Every row comes from one small tree of marks. The marks that hang from a mark follow it in brackets, in alphabetical order. Every link used is in the known rows. Which tree was each row made from?
In the rows, zero is written as 128.
Known rows:
guka(larob(pufugor(sanuf))): [107 118 127 127 141 156 114 110 146 133  75 131 129 117 126 143 112 141
 109 163 126 123 141 122 117]
kufi(rodo tafi(guka(larob(pufugor))) zifad(zomon)): [124 156 128 105 101 193  80 168 151 138 102 149 227  85 158 126 129 174
 110 115 129 154 137 111 124]
tuse(beti): [123 128 140 128 125 129 123 134 140 122 130 129 135 117 119 109 128 137
 130 114 132 119 129 121 117]
tafi(guka(larob(pufugor)) kufi): [ 93 122 150 107 138 193 110 151 152 129  95 133 159  92 151 152 130 140
  98 139 126 140 148 104 131]
tafi(kufi(zifad(beti))): [127 132 156 132 126 155 126 148 140 139 138 119 195  73 107 122 148 144
 131 107 123 140 135 112 140]
guka(larob): [125 127 131 127 143 124 135 133 147 137  98 131 133 124 145 136 120 135
 119 138 124 117 133 126 127]
beti(naki tuse(diruliv) zifad(zomon(vibo(guka)))): [123 197 105 133  74 202 162 129 128 111 180 128 135 156 141 104 131 155
 110  74 127 127 138 125 161]
beti(naki tuse zifad(zomon(vibo(guka)))): [127 185 104 146  96 198 150 134 136 112 176 126 140 166 144 121 133 163
 117  73 115 139 132 119 161]
vibo(guka(larob(pufugor))): [135 125 129 122 155 164 141 129 145 134  99 143 117 126 174 134 124 135
 104 136 132 117 137 118 123]
kufi(rodo): [121 122 121 139 107 123 103 127 124 120 130 135 157 109 129 130 133 136
 131 124 128 136 138 138 129]
zifad(beti zomon(vibo)): [148 136 148 146  91 163 146 165 142 117 108 106 178 148 115 113 121 130
 133 133 139 137 128 136 120]
sanuf(pufugor): [127 119 141 117 131 136 116 133 126 124 128 125 116 127 140 131 126 129
 123 114 107 131 131 134 123]
zifad(beti(naki tuse(diruliv)) zomon(vibo(guka(larob)))): [125 178 132 110  89 202 183 145 145 120 125 123 179 150 139  97 118 156
 109 100 126 121 145 130 149]
kufi(rodo zifad(beti(naki tuse(diruliv)))): [106 171 120 109  76 159 110 119 124 121 187 134 209  96 107  99 142 177
 132  81 121 139 156 135 157]
zifad(beti(tuse) zomon): [137 150 140 100 104 175 149 142 132 114 137 109 175 133 128 106 128 143
 138 113 124 146 136 132 133]
vibo(guka(larob)): [132 129 120 133 158 141 154 131 143 145 104 140 124 117 160 129 123 128
 106 117 128 110 128 119 132]
tuse(beti(naki zifad(zomon(vibo(guka(larob))))) diruliv): [139 187 130 146  92 186 168 157 165 124 131 136 139 142 148  96 121 155
  96  79 135 100 139 118 139]
zifad(beti(naki tuse(diruliv)) zomon(vibo(guka))): [127 178 129 113  76 207 175 138 126 112 156 120 172 156 122  89 127 149
 119  92 130 132 140 132 149]
tuse(beti(naki zifad)): [130 168 130 128 121 145 124 138 152 121 172 129 123 142 123 115 137 160
 124  80 117 123 136 116 138]
zomon(vibo(guka)): [121 124 115 165 123 146 140 130 128 128 129 133 128 137 127 123 128 125
 117 116 139 117 122 124 132]
zifad(beti zomon(vibo(guka))): [155 139 139 153 107 179 165 161 138 126 115 116 168 143 129 105 126 125
 121 113 142 130 124 128 125]
beti(naki tuse(diruliv) zifad(zomon)): [128 201 117  95  80 184 149 126 128 111 180 123 132 146 141 108 131 159
 120  85 117 136 144 129 158]
zifad(beti(naki) zomon(vibo(guka(larob(pufugor(sanuf)))))): [136 151 137 139 117 217 158 142 158 128  77 123 170 153 124 122 112 155
 102 138 124 132 140 123 126]

Which tree is each row?
[112 154 116 112 125 159  99 148 133 152 150 140 186  91 113 116 139 155
 119  91 131 137 116 102 136]	kufi(tafi(guka) zifad)
[138 162 158 125  88 181 121 164 140 126 140 126 237  85 117 120 149 166
 135  91 105 167 145 123 149]	tafi(kufi(rodo zifad(beti(naki) zomon)))
[149 173 126 147 115 203 149 157 161 122 119 135 131 172 177 138 122 159
 100 113 123 131 140 119 139]	beti(naki zifad(zomon(vibo(guka(larob(pufugor))))))
[ 95 140 121 116 117 195  71 143 156 151  98 136 240  57  98 122 133 179
 106 117 134 143 144 108 125]	kufi(rodo tafi(guka(larob(pufugor(sanuf)))) zifad(beti))
[111 169 133  82  97 166 151 120 124 115 170 118 159 140 109 101 133 155
 129 102 123 133 149 134 149]	zifad(beti(naki tuse(diruliv)))
[119 124 118 164 136 142 147 136 147 136  98 136 136 132 145 132 119 132
 107 127 135 108 127 121 131]	zomon(vibo(guka(larob)))
[126 179 131 116  99 150 134 132 145 120 173 131 119 131 120  98 135 154
 117  81 131 110 143 120 139]	tuse(beti(naki zifad) diruliv)
[115 127 149 145 106 150 101 148 136 132 139 127 222  53 107 123 153 153
 135 102 123 149 145 121 141]	tafi(kufi(rodo zifad(beti)))
[132 168 128 124  98 203 166 143 135 112 151 117 178 164 123 105 129 155
 126  92 118 146 133 127 148]	zifad(beti(naki tuse) zomon(vibo(guka)))
[135 186 137 140  63 172 140 156 149 108 153 124 144 154 119  94 124 154
 119  92 136 116 138 126 134]	tuse(beti(naki zifad(zomon(vibo))) diruliv)
[107 142 138 140 105 187  97 168 151 140 102 142 227  48 148 136 135 154
 106 102 119 149 143 108 145]	tafi(guka(larob) kufi(rodo zifad(zomon)))
[142 188 126 147  79 190 160 153 146 115 160 132 131 148 131  86 130 148
 106  71 139 110 135 119 140]	tuse(beti(naki zifad(zomon(vibo(guka)))) diruliv)
[132 168 116 120 102 171 132 132 134 114 160 118 137 133 148 122 133 149
 128  95 122 140 133 125 146]	beti(tuse zifad(zomon))
[148 158 149 134  89 173 152 165 143 115 124 111 180 173 111 116 122 146
 133 124 122 147 132 135 132]	zifad(beti(naki) zomon(vibo))
[117 144 152 134 105 197 108 182 160 140 102 127 252  45 137 125 140 155
 108  96 124 151 147 112 141]	tafi(guka(larob) kufi(rodo zifad(beti zomon)))
[ 90 134 133 141 103 219  78 143 150 136  78 141 222  40 130 143 128 162
  96 128 120 154 150 105 135]	tafi(guka(larob(pufugor(sanuf))) kufi(rodo zifad(zomon)))
[102 168 119  87  97 153 138 105 117 115 168 132 134 140 120 112 128 153
 126 107 115 130 144 132 152]	beti(naki tuse(diruliv))
[130 163 140 113 110 220 160 149 154 110 117 124 178 169 157 119 119 168
 114 121 119 144 147 123 137]	zifad(beti(naki tuse) zomon(vibo(guka(larob(pufugor)))))
[133 189 116 108 101 179 140 132 136 112 175 122 138 157 144 125 134 165
 128  85 104 149 137 123 156]	beti(naki tuse zifad(zomon))
[120 160 141 102 102 142 139 128 134 119 150 136 133 132 112  94 127 146
 122 104 128 114 140 125 129]	tuse(beti(naki) diruliv)
[133 161 140  89  83 179 158 137 124 114 140 110 172 123 126  89 126 136
 130 113 136 133 142 137 134]	zifad(beti(tuse(diruliv)) zomon)
[157 182 127 122 108 167 145 150 141 123 154 124 128 160 146 128 132 150
 123  97 112 143 132 126 146]	beti(naki zifad(zomon))
[131 167 127 104 124 177 120 171 154 155 104 138 206  94 142 118 124 159
 110 101 124 137 116 102 131]	kufi(tafi(guka(larob)) zifad(zomon))
[117 158 132  94 118 161 140 126 133 115 167 116 164 149 112 117 135 162
 136 101 110 146 143 129 148]	zifad(beti(naki tuse))
[103 140 144 119 117 168 122 131 134 129 159 116 204  70 107 118 150 159
 136  95 116 146 140 110 152]	tafi(kufi(zifad(beti(tuse))))
[102 149 107 122 103 154  73 147 131 144 150 146 213  72 111 118 145 163
 122  86 130 147 126 110 138]	kufi(rodo tafi(guka) zifad)
[107 145 124  93 140 156 119 153 149 147 103 134 171 109 131 128 126 148
 107 116 127 129 125 108 130]	kufi(tafi(guka(larob)))
[109 155 117 146  82 173  88 174 154 140  99 142 245  90 127 124 124 170
 115 107 131 143 125 113 133]	kufi(rodo tafi(guka(larob)) zifad(zomon(vibo)))
[125 156 129 130 101 140 128 133 141 122 158 127 118 108 123  97 134 137
 116  91 147 102 139 121 129]	tuse(beti(zifad) diruliv)
[138 172 141  87 102 185 154 142 134 112 152 113 177 157 126 109 129 159
 138 103 107 154 138 131 144]	zifad(beti(naki tuse) zomon)
[138 154 135 166  86 160 125 160 156 111 134 117 147 138 124 109 126 144
 125 102 139 122 127 123 122]	tuse(beti(zifad(zomon(vibo))))
